In the rows, 128 means zero.
Known rows, with every step that occurs
lali-zafog-voba: [101 147 125 158 129 142 177 155  91 150 125  38 152 185 191 126 140 167
 108 100 139]
zupug-sala: [159  80 107  97  96 135  89 112 121 117 122 129 177  87 203  94 172 119
 128 171 170]
voba-kiru-lali-zafog: [111 109 155 186 123 138 133 123 135 157 108 100  77 142 150 165 143  88
 121  83 122]
vaguf-voba-kiru-sala: [119 120 123 130 127  85 117 108 152  91 153 112 127  89  84 109 104 117
 158 113  89]
kiru-lali-zafog-sala-zupug: [ 96 105 152 148 133 151 104 127  78 102 115 162 153 182 159 104 158 128
 142 139 195]
zafog-sala: [103 126 106 124 121 111  82 100 118  59 156 146 173 120 148 102 138 165
 129 152 155]
guka-kiru: [121 157 116 136 113 133 102 111 159 145 122 151 125 112 163 168 143 115
 119 163 109]
voba-vaguf-guka-kiru-lali-zafog-sala: [107 136 133 131 144 137  92 117 101 139 138 216  94 133  41 124  78 107
 166  99 140]
voba-kiru-sala-zafog-lali: [154 104 157 166 145 125 166 108 168  81 128 134 137 171 112 189 115 129
  97 160 112]
sala-zupug: [110 139 102  99  99 144  96 116 138 112 114 132 163  71 182  84 185 120
 118 163 181]
guka-kiru-lali-zafog: [120 131 153 177 125 146 122 136 121 178 106 147 100 182 161 190 144  98
 131 131 125]
guka-kiru-voba-zafog: [137 183 136 154 110 122 149 159 140 181 103  97  83 138 168 157 146 112
 125 127  67]
voba-zafog-sala: [122 163 120 156 152 138 130 111 110  85 161 124 137 115 174 128 144 168
 152 149 136]
vaguf-guka-kiru-voba-zafog-lali: [155 181 142 132 119 134 149 168 150 203 111 132  44 142 119 148 146 119
 123 111 105]
zafog-voba-kiru-sala-zupug: [ 80 128 137 125 117 141 161 105 163  68  98 119 171 166 112 103 144 113
 112 153 128]
sala-zafog-voba-vaguf: [131 116 125 110 155 107 173 152 111 134 145  55 158 125 125 123  99 176
 103 103 101]
kiru-lali: [117  89 121 127  98 114  98 122 130 145 127  97 120 117 159 124 176 110
 130 103 152]
vaguf-guka-kiru-voba-zafog: [150 193 116 112 107 143 137 164 146 169  95 126  64  93 121 137 139  95
 133 111  96]
voba-zafog: [142 168 108 157 131 143 152 125 127 142 144  76 111  80 197 143 165 139
 143 129 132]
voba-vaguf-guka: [122 139  74  85 105 114  94 108 131 141 151 128 109  21  72  80 112 116
 144  79 152]
guka-kiru-lali-zafog-sala: [106 129 165 176 142 142 105 122 106 131 119 188 120 210 142 178 125 119
 140 152 128]

Rows
[122 154 128 144 118 105 140 151 100 111 131  75 119 141 160  92 145 161
 133 108 106] | kiru-voba-zafog-sala
[168 100 139 144 137 122 162 124 132  81 138 125 186 192 133 170 130 161
 104 178 154] | kiru-sala-zafog-lali
[205  60 155 112 146 135 131 141 113 142 131 131 165 150 206 148 160 160
  99 187 166] | zupug-sala-zafog-lali
[123 128 123 126 130  81 105 124 154 148 163  86  88  52 122 106 118 130
 144  87  79] | vaguf-voba-kiru
[ 95 154 109  95 125 120 136 131 142 163 137 128 109 111  63 103  99 130
 135  96 106] | zafog-voba-vaguf-guka-kiru
[158 134 131 116 147 125 137 117 147 133 141 206 119 134  26 163  74 119
 133 145 125] | voba-vaguf-guka-kiru-sala-zafog-lali
[121 145 114 143 103 135 116  94 157  85 113 179 172 152 118 169 127 101
 136 194 121] | guka-kiru-sala
[134 165 104  89  84 124 103 159 153 155  90 137  88  94 105 120 134  92
 114 109 110] | vaguf-guka-kiru-voba
[120 159  92  97 114 124  91 107 151 157 138 179  93  44  59 119  97  95
 146 109 123] | voba-vaguf-guka-kiru
[120 149  91 102 108 126 103  92 150 109 134 203 133  76  25 119  83  87
 161 132 132] | voba-vaguf-guka-kiru-sala
[ 92 131 114 102 123 136  76  98 119  48 135 186 189 112 154  71 161 152
 131 186 187] | zafog-sala-zupug
[181  99 137  69 158 155 139 149 119 137 111 164 157 120 108 125  97 127
 125 163 117] | zupug-sala-zafog-voba-vaguf-guka-kiru
[180  80 122  60 147 146 141 152 104 123 121 120 170 101 120  88 109 142
 122 135 145] | zupug-sala-zafog-voba-vaguf-guka
[105 143 120 165 136 140 117 124  79  86 146 126 166 161 172 124 124 168
 130 137 162] | lali-zafog-sala
[174  45 174 110 152 144 151 148 128 126  94 106 149 168 167 138 143 120
 105 147 117] | zupug-sala-zafog-voba-kiru-lali
[ 95 136  94  84 118 110 137 133 127 147 147  84 127  89  76  70 112 143
 130  66 132] | zafog-voba-vaguf-guka
[144 145 146 161 113  96 173 172 120 201 133  38  75 167 181 123 173 159
 112  88 107] | kiru-voba-zafog-lali
[101 172 124 139 141 148 164 149 103 180 125 112 109 156  94 128  86 134
 133  87 117] | lali-zafog-voba-vaguf-guka-kiru
[ 92 111 170 169 140 156 111 109 121 103 106 170 111 163 135 124 142  99
 131 126 152] | voba-kiru-lali-zafog-sala-zupug
[108 102 168 161 162  92 108 133 105 130 160 124  85 143 102 113  98 134
 168  76  95] | vaguf-voba-kiru-lali-zafog-sala
[142 117 148  97 165 131 158 160 126 161 118 129 105 147  61 152  90 127
 121 102  96] | sala-zafog-voba-vaguf-guka-kiru-lali
[ 98 105 163 185 140 135 118 112 121 110 123 141  97 171 132 150 123 109
 129 100 126] | voba-kiru-lali-zafog-sala
[150 147 103  99 135 136 125 114 142  99 126 198 140  84  27 148  66  98
 145 147 119] | voba-vaguf-guka-kiru-sala-zafog
[ 85 120 109 114 121  93 143 123 121 152 158  58 145 122 114  83 121 161
 124  81 115] | zafog-voba-vaguf
[175 110 148 137 149 118 153 147 131 152 149  93 131 154 179 176 147 180
  83 146 139] | sala-zafog-lali
[180  74 137  88 144 147 153 155 107 112 111  90 198 145 200 119 148 159
 103 173 141] | zupug-sala-zafog-voba
[111 121 116 152 102 125 129  80 173  63 119 134 146 113 108 143 127  92
 122 143 119] | voba-kiru-sala
